What can hang from each mark
K_124: K_132
K_698: K_749
K_776: K_132 K_563 K_724
K_920: K_749
K_563: K_776
K_749: K_698 K_724
K_132: K_124 K_749 K_776
K_724: K_749 K_776

Known rows, with every way that one mark hangs from another
K_132{K_124 K_749{K_698} K_776{K_563 K_724}}: [ -5.1 -46.2  -1.3  -7.1 -26.9  19.1  -7.2   0.1  -6.3 -23.8  10.3 -22.0
  26.4  -1.4  -4.1 -62.6   1.0   4.5   2.7]
K_920{K_749{K_698 K_724{K_776}}}: [-16.9 -27.3  -7.7   0.3  12.9  14.5  14.2   1.2   4.8 -16.1 -10.2 -15.8
  11.8  -3.4  -7.8   9.4  -6.4 -28.3   1.4]
K_776{K_132 K_563}: [  7.2 -11.0  -0.1  -5.6  -5.4  -9.4  -4.0   1.4  -0.4 -15.7  14.8   8.4
   0.8  -8.9  -1.5 -22.8  10.5  -1.7 -20.1]
K_724{K_749{K_698} K_776{K_132{K_124}}}: [ -1.0 -22.7  -0.9  -3.9  24.3   1.7  15.4  11.9   4.8 -16.1   6.3  -1.3
   7.5  -0.5  -9.4 -69.4   0.2  -4.9  -2.6]
K_563{K_776{K_132{K_124} K_724{K_749{K_698}}}}: [  1.9  -0.5  -2.7 -16.8  22.0  -0.5  17.2  15.1   5.4  -9.8  20.3   0.5
  16.2  -3.7   3.7 -78.4   7.4  -1.2  -0.7]
K_920{K_749{K_698 K_724}}: [-12.4 -26.3  -5.6  -4.0  19.7   6.3   3.8   3.7   2.1 -17.6  -2.7 -19.2
  16.5  -4.0   2.6   6.8  -4.8 -18.9   5.7]
K_749{K_698 K_724}: [ -9.2 -17.3  -3.1  -3.3  13.9  13.1  11.3  -2.2   9.1 -16.9  -2.9 -16.7
  13.1  -5.8  27.7  -5.6  -0.5  -6.3  -7.2]
K_776{K_132{K_124 K_749{K_698}} K_563 K_724}: [  0.3 -36.7   3.0  -5.5  -0.3   4.0 -15.8   6.1  -3.3 -24.0  22.7 -17.1
  19.8 -10.7  11.9 -76.7  10.6   8.0  -6.8]
K_124{K_132{K_749{K_724} K_776{K_563}}}: [ -2.7 -19.6  -4.3 -18.0 -23.2  19.9   7.9  -5.4  -1.3 -15.9   3.6 -13.0
  17.1  16.3  -8.9 -42.2  -1.2 -17.2  -2.8]
K_124{K_132{K_749{K_724}}}: [ -4.2   1.9  -0.1  -9.9   8.9  13.9   3.6  -0.3   2.0  -0.7   1.7 -16.9
  10.0  16.6   8.7 -33.2  -1.5 -12.4   8.0]
K_132{K_124 K_749{K_724}}: [ -5.9 -12.4  -1.3 -14.1  -4.2  15.4 -10.1   6.0  -8.7   4.2  -3.3 -36.8
  14.7   3.4 -19.1 -34.9  -1.6   1.9  16.4]
K_776{K_724}: [-2.1  4.5 -0.9  0.1 -6.9 11.3 -0.6 -3.8 -1.3 11.7 12.8 -3.3  5.1 -4.8
 18.5  2.0  7.4  2.1 -1.0]
K_132{K_749{K_698}}: [ -6.2 -28.5   3.0   8.3   9.6   0.6  -7.2   5.6   4.9 -16.0  -8.3 -12.3
   6.6   7.9  14.5 -42.2  -0.2  -0.4   8.1]
K_724{K_776{K_132{K_124 K_749{K_698}} K_563}}: [ -1.8 -43.5   1.8  -1.8   0.5   2.1  -5.7   7.3   0.7 -35.7   3.4 -11.1
  10.6  -5.6 -18.7 -73.9   1.1  -3.3 -10.3]
K_124{K_132{K_749}}: [  1.1   1.3   3.8  -1.1   9.5   1.0  -3.3   2.0   0.8  -5.0   1.8  -1.4
   2.5  19.3   0.9 -41.9  -4.6  -6.3  10.8]
K_776{K_132{K_124} K_563 K_724{K_749{K_698}}}: [  3.7 -26.7  -0.1 -12.2  15.2   1.7   0.9   8.6  -4.1 -18.4  30.8  -8.4
  15.8 -10.9  17.2 -74.0  10.9  -1.6 -14.4]
K_563{K_776{K_132 K_724}}: [  3.7  18.2  -3.2  -9.6  -4.0  -1.2  11.9   4.3   7.9   5.2  15.2  14.0
   7.2  -7.4   3.3 -27.0  14.2   1.3  -8.0]
K_698{K_749{K_724}}: [ -2.6 -11.9  -3.2  -6.5  -0.5  19.2   3.3  -1.1  -8.6  14.7  -5.3 -22.9
  11.8   6.8  12.8   2.5  10.8  -7.5   0.3]

Rows
[ -2.1 -34.3  -4.1 -14.6 -13.0  17.6   9.1   2.4  -7.2 -17.2  18.2 -14.2
  22.5  -1.8   3.1 -59.8   0.6  -4.8  -5.7] | K_132{K_124 K_776{K_563 K_724{K_749{K_698}}}}
[ -3.4 -19.4  -1.8  -8.5 -35.0  20.7  -9.1   1.4  -9.7  11.6   8.2 -19.8
  20.9   6.7 -21.4 -48.8   2.3  12.6  22.2] | K_132{K_124 K_749 K_776{K_724}}
[  1.8 -25.6   0.9  -7.1 -16.0   1.2 -10.9   7.7  -6.1 -14.8   5.2 -10.1
   4.0  -1.9 -38.9 -62.0   4.2  -3.1  -5.6] | K_724{K_776{K_132{K_124 K_749} K_563}}
[  5.1   1.6   0.3 -14.9  -3.6 -10.1  -4.6  15.8   0.1  -6.5   0.5  -3.9
   8.7   4.8 -42.7 -70.9   3.3   6.7  12.4] | K_563{K_776{K_132{K_124 K_749}}}
[ -2.9 -24.5  -0.7  -3.4  10.2   8.6   5.8   2.7  -1.6 -11.7  17.4  -8.8
   7.5  -3.3  38.4 -37.7   7.9 -14.8 -14.7] | K_776{K_563 K_724{K_749{K_698}}}
[  4.6 -16.3  -2.0 -14.1   1.3   0.1   6.6  10.0  -7.1  -8.3  13.2  -0.9
   0.1  -2.3 -32.4 -57.9   3.7 -11.8 -13.1] | K_724{K_749 K_776{K_132{K_124} K_563}}
[ -6.0 -37.0  -3.6 -11.8  -8.2  20.6  13.6  -5.8   6.4 -36.1   1.7 -14.3
  23.4  13.6   9.9 -54.9  -3.4 -18.0  -7.2] | K_124{K_132{K_749{K_698 K_724} K_776{K_563}}}
[ -2.4 -10.5   0.0  -1.2   4.5  -1.1   4.1   9.1  13.1 -11.5   7.8   1.1
  13.6   0.4  17.5 -68.1  13.7   0.4   1.7] | K_563{K_776{K_132{K_749{K_698}} K_724}}
[  0.7 -31.7   4.1  -0.8  14.0  -6.0 -11.7  11.1   2.2 -22.6   5.0 -12.8
  15.4  -0.5  -5.6 -76.3   2.3  13.9   9.5] | K_776{K_132{K_124 K_749{K_698}}}
[  0.4 -32.3  -1.1  -8.5  16.3   0.0  12.5  10.4   0.5 -29.8  11.0  -2.3
   6.1  -5.6 -12.8 -71.9   1.4 -12.8 -17.5] | K_724{K_749{K_698} K_776{K_132{K_124} K_563}}
[  1.2 -24.4  -1.2 -20.8  -9.3   6.4 -14.8   7.4  -8.3 -11.3  11.3 -28.0
  15.8  -5.5 -21.3 -57.0   8.6   0.4  -3.8] | K_776{K_132{K_124 K_749{K_724}} K_563}
[  4.7  17.7  -2.6 -17.9  -1.8   1.1   7.5   6.5   1.0   1.1  19.1   4.2
  13.5 -11.2 -16.8 -40.5   7.6   8.4  -1.7] | K_563{K_776{K_132{K_124} K_724}}
[ -7.7 -50.5  -4.4 -16.3 -22.6  21.8  -0.5   0.5  -3.5 -31.1  -2.8 -34.4
  28.6   0.7 -16.8 -55.9  -4.0  -3.3   1.7] | K_132{K_124 K_749{K_698 K_724} K_776{K_563}}
[  0.1  -0.4  -3.1  -8.1  21.0  -2.8  21.7  12.2  12.4  -5.8  16.5  10.0
   9.9   0.2  24.5 -65.0  14.0  -9.7  -6.3] | K_563{K_776{K_132 K_724{K_749{K_698}}}}
[ -5.4  -2.4  -5.9  -6.3  -4.4  14.5  15.7  -0.9   8.9   2.5   2.0  -1.9
   5.6  -7.3  -3.7 -10.0   9.7  -9.2 -12.3] | K_749{K_724{K_776{K_132}}}
[  8.8 -12.0   0.7 -14.1  -4.0  -8.4  -8.5   4.4  -7.1 -19.1  17.1  -0.7
   7.4 -13.0 -23.6 -34.7   4.0   6.6 -13.9] | K_776{K_132{K_124} K_563}
[ -4.4 -33.6   2.0   3.3   9.2   3.5  -1.2   9.2   6.2 -21.5  -2.3  -9.2
  10.8  -0.8 -16.1 -72.1   0.2   4.3   4.8] | K_724{K_776{K_132{K_124 K_749{K_698}}}}
[ -0.6 -21.1  -3.1 -10.6   2.2  16.6  24.0  -4.3   3.4 -22.8  24.1   6.1
  16.6  11.2  29.4 -56.3   0.4 -19.3 -12.6] | K_124{K_132{K_776{K_563 K_724{K_749{K_698}}}}}
[ -3.0 -31.7  -0.1  -3.5 -13.5  17.5   7.3  -6.9   3.9 -28.3  14.7  -2.5
  22.0  11.1  21.9 -59.5   0.9  -9.9  -5.6] | K_124{K_132{K_749{K_698} K_776{K_563 K_724}}}
